Each row was made from one path, in order. Every step used is in the known rows, and no mark comes twice. Write each row's path.
Known rows
kisa-galim-pupi-nobid-piri: [ 1.11 -0.02  1.97  3.72 -1.50 -1.45 -0.02 -1.07  0.61 -0.58 -0.22 -1.74
  1.69 -2.08 -3.78 -0.84 -4.36 -1.12  1.89  1.01  1.22]
galim-pupi-kofim-refo-nobid-piri: [-0.98  0.27 -2.84  4.44 -0.74 -3.32  0.69 -3.81  2.44  1.11 -2.34 -0.36
  2.58 -0.44 -4.34  2.24 -5.40 -1.73  1.00  2.88  0.09]
refo-nobid-pupi-kofim: [-0.17  0.18 -1.24  0.90 -1.54 -3.42  0.82  2.67  2.30 -1.01  0.28 -1.08
  0.20 -1.02 -2.70  0.56  0.17  0.61  2.21  1.18  0.31]
miri-piri-nobid-pupi-kofim: [-0.75 -0.83 -1.16 -0.02 -2.26  4.11 -0.16  3.21  2.05 -1.05 -2.29 -0.19
 -1.47  2.43 -1.78 -0.57  1.90  0.91  2.57  0.61  0.14]
kisa-galim-pupi-nobid-piri-miri: [ 4.31 -0.71  2.18  0.93 -2.01 -1.94 -0.18 -1.71  1.20 -1.01 -0.72 -1.09
  1.60 -2.44 -2.98 -0.45 -3.51 -0.27  1.66  1.89  0.76]
pupi-nobid-piri-miri: [ 3.26 -0.54  0.45 -0.16 -3.50 -1.79 -1.57 -1.02  1.86 -0.76  0.25 -0.65
  0.71 -2.20 -0.83 -0.56 -0.41  1.53  1.94  1.57 -0.18]
nobid-piri-miri: [ 2.47  0.09  0.04 -0.14 -1.34 -1.75 -1.52 -1.35  2.91 -0.86 -0.48 -2.56
 -0.67 -1.70  0.83  0.06 -0.29  2.09  2.62  1.61  0.89]
piri-nobid-pupi-kofim-refo: [-2.99 -0.81 -3.54 -1.42 -0.91 -1.87 -1.28  2.01  0.82  0.08 -2.17 -0.14
  1.11  2.61 -0.71  0.49 -0.13 -0.78  1.82  1.48  0.87]
miri-piri: [ 0.14  0.89 -1.27  2.86  0.08  4.05 -0.71  3.16  2.25 -0.77 -0.24 -1.11
 -1.69 -1.74  1.34 -0.04 -1.15  1.88  2.14  0.36  1.90]
nobid-pupi: [-1.24  0.44 -0.85  0.12  0.35 -0.96 -0.48  3.80  1.15 -0.94 -0.15 -3.03
 -0.19 -1.88  0.73 -1.05  0.42  1.13  3.23  0.62  1.65]
galim-pupi-kofim: [-0.78  0.11 -0.13  3.02 -1.15 -0.56  0.20  1.72  1.31 -1.83 -0.23 -0.89
 -1.29 -0.45 -3.83  0.99 -4.39  1.64  1.70  1.40  1.13]
piri-miri-pupi-kofim: [ 2.97 -0.55 -0.21 -0.92  0.74 -0.71 -0.18  2.08  2.13 -2.77 -0.55 -0.58
 -2.35 -0.71 -1.32  0.09  1.54  2.77  2.10  0.87  0.46]
kofim-pupi-nobid: [ 0.78 -0.04 -0.20  2.09  0.37 -0.37 -1.64  2.92 -0.57 -1.34 -0.34  1.64
  0.24 -2.20  0.94 -1.20 -0.25  1.07  2.03  0.78  0.41]
piri-nobid-pupi-kofim: [-1.73 -0.75 -0.83 -0.95 -2.18 -1.08 -0.95  3.05  1.46 -1.43 -0.93 -0.54
 -0.51  2.10 -1.31 -0.61  0.99  1.26  2.46  1.03  0.53]
piri-miri-pupi: [ 2.67 -0.01 -0.60 -0.35  3.19 -0.29 -0.46  2.87  1.35 -1.78 -0.82 -0.70
 -1.35 -2.80  2.73 -0.68  1.09  2.92  2.85  1.18  0.90]
kisa-galim-pupi-miri-piri-nobid: [ 1.78 -0.45  0.71  1.41 -1.52  2.34  0.39  2.00  1.55 -1.24 -1.19  0.87
 -0.19  0.86  0.65 -0.33 -2.75  0.87  0.79  1.39  1.21]
pupi-kofim-refo: [-1.90  0.23 -3.45  0.96 -1.13 -2.43 -1.58  1.35  1.80 -0.67 -0.07 -0.75
 -0.30  0.43 -1.71  2.10 -2.88  0.12  0.81  0.97  1.93]
nobid-piri-miri-pupi: [ 2.92 -0.08  0.07  0.41  2.03 -0.16 -0.42 -0.89  2.21 -0.71 -2.01 -2.33
 -0.74 -2.14  1.00 -0.98  1.85  1.93  3.51  1.13  0.06]
refo-nobid-piri-miri: [ 3.31  0.30 -0.53  1.05 -1.04 -4.04 -0.35 -1.80  3.79 -0.08 -0.28 -0.52
  1.00 -2.74  1.03  0.62 -0.88  1.64  1.96  2.76  0.11]
pupi-miri-piri-nobid: [ 0.89 -0.29 -1.07  0.19 -3.31  2.48 -1.04  2.59  2.28 -0.93 -0.13  1.52
 -0.94  1.28  2.80 -0.29  0.18  2.68  1.06  1.15  0.28]
piri-nobid: [-1.54  0.32 -0.94  1.28  0.31 -1.06 -1.95  3.06  1.54 -0.85  0.17  1.22
 -0.72  0.09  3.28 -0.45 -1.59  2.13  2.06  1.54  1.51]

Which path is each row?
[ 3.45 -0.63 -0.25 -0.13  0.97 -0.29 -0.67  2.98  0.25 -1.45 -0.11  1.13
 -0.07 -3.28  1.07 -1.30  0.92  2.20  2.14  1.00 -0.17] | piri-miri-pupi-nobid
[ 2.09 -0.45 -2.58  1.71 -1.24 -3.92  0.69 -4.44  2.65  0.70 -2.96  0.11
  2.61 -0.67 -3.58  2.65 -4.27 -0.79  0.83  3.81 -0.48] | galim-pupi-kofim-refo-nobid-piri-miri
[ 0.48 -0.05  0.22  2.96  0.16  0.41 -0.46 -0.06  0.86 -0.29 -0.67 -1.01
  0.61 -2.43 -1.38 -1.82  0.55  0.33  2.91  0.22 -0.50] | miri-pupi-nobid-piri
[ 3.23 -0.80  0.31 -0.26 -0.65 -0.52 -0.36 -1.58  2.74 -1.79 -1.72 -2.29
 -1.89 -0.11 -2.91 -0.05  2.05  1.98  2.97  1.00 -0.41] | nobid-piri-miri-pupi-kofim
[-2.45 -0.23 -3.39 -0.64 -0.80 -2.07 -0.89  1.82  1.32 -0.20 -1.33 -2.51
  0.56  0.64 -2.38  1.11 -0.41 -0.73  1.98  0.83  1.48] | nobid-pupi-kofim-refo
[ 2.42 -0.46 -3.64  0.08  2.20 -3.65  0.24  0.38  2.02 -0.49 -1.51  1.76
  0.89 -1.43 -0.33  1.73 -0.23  0.28  1.07  2.41 -0.06] | piri-miri-pupi-kofim-refo-nobid
[-1.98  0.61 -4.10  1.05  2.09 -3.91  0.11  1.65  1.33  1.60 -1.28 -0.67
  3.21 -2.42  1.63  0.50 -1.29 -1.12  1.97  1.96  1.28] | kofim-refo-nobid-pupi
[ 1.54  0.39 -0.99  1.01 -3.26  2.43 -0.53  2.83  2.82 -1.29  0.81 -1.10
 -1.57 -0.84  0.86  0.14 -0.18  2.69  1.30  0.47  0.85] | pupi-miri-piri
[-2.01 -0.92 -4.09 -0.35 -1.10  3.26 -0.63  2.06  1.58  0.47 -3.71  0.02
  0.51  2.91 -1.25  0.51  0.84 -0.83  1.86  1.24  0.48] | miri-piri-nobid-pupi-kofim-refo
[-1.11 -0.19 -1.46  0.54  0.31  4.49 -0.39  3.71  1.59 -0.06 -2.54 -0.36
 -0.22  0.40  1.99 -1.55  1.59  1.17  3.15  0.87  0.73] | miri-piri-nobid-pupi
[-0.37  0.23  0.00  3.56 -0.64 -0.24 -0.22  2.34 -0.26 -0.75  0.37  0.70
  0.97 -3.00 -1.36 -0.68 -4.90  1.03  1.61  1.65  0.61] | galim-pupi-nobid
[ 0.39  0.05 -0.40  2.34  1.31  0.27 -0.65  3.35 -0.15 -1.18  0.58  0.73
 -0.08 -3.01  0.26 -1.73 -0.13  1.28  2.24  0.17  0.24] | miri-pupi-nobid
[ 0.78 -0.51 -0.77  1.97 -2.09  3.56  0.34  1.90  1.47 -0.63 -1.75  1.70
 -0.03  0.84  1.39 -0.26 -2.64  2.21  1.15  2.04 -0.13] | galim-pupi-miri-piri-nobid
[-0.32  0.33 -2.15  3.20  1.02 -4.74  0.84 -0.03  1.59 -0.29 -0.71  0.57
  1.98 -1.00 -3.48  2.76 -6.29 -2.27 -0.15  2.29  2.23] | kisa-galim-pupi-kofim-refo-nobid
[ 2.38  0.15  0.95  2.07 -1.42  2.29  0.84  2.09  1.88 -1.53 -0.34 -1.57
 -0.77 -1.17 -1.09  0.27 -3.11  0.94  0.89  0.71  1.81] | kisa-galim-pupi-miri-piri
[ 2.01 -0.42 -3.01  0.23 -2.27 -5.05 -0.70 -3.87  3.82  0.49 -1.20 -0.14
  1.94 -0.20 -2.15  2.65 -1.70 -0.23  0.62  2.95  0.05] | pupi-kofim-refo-nobid-piri-miri
[ 2.40  0.00 -3.36  1.01  3.62 -3.13 -0.02 -2.65  2.30  1.44 -2.95 -0.08
  2.69 -2.83  2.01  0.81  0.08 -0.40  2.35  2.63 -0.21] | kofim-refo-nobid-piri-miri-pupi
[-0.47  0.26 -1.30  2.08  0.03  4.25 -1.21  2.94  2.19 -0.62 -1.22  1.53
 -1.24  0.23  2.91 -0.69 -0.80  1.84  2.05  1.11  1.17] | miri-piri-nobid
[-1.92 -0.14 -0.98 -0.65  0.45 -0.81 -1.05  3.71  0.91 -0.53 -1.20 -0.71
  0.41  0.20  2.43 -1.49  0.75  1.26  3.06  1.30  1.06] | piri-nobid-pupi
[ 3.61  0.14 -0.51  1.50  2.35 -2.51  0.44 -1.76  2.95 -0.21 -1.62 -0.44
  0.79 -3.20  1.34 -0.32  1.31  1.40  2.96  2.18 -0.65] | refo-nobid-piri-miri-pupi
[ 4.09 -0.89  0.61 -0.21 -1.38 -1.08 -1.84 -1.55  0.79 -0.78 -2.10  0.45
  0.80 -1.71 -0.14 -1.04  1.43  1.16  2.62  1.83 -0.85] | kofim-pupi-nobid-piri-miri
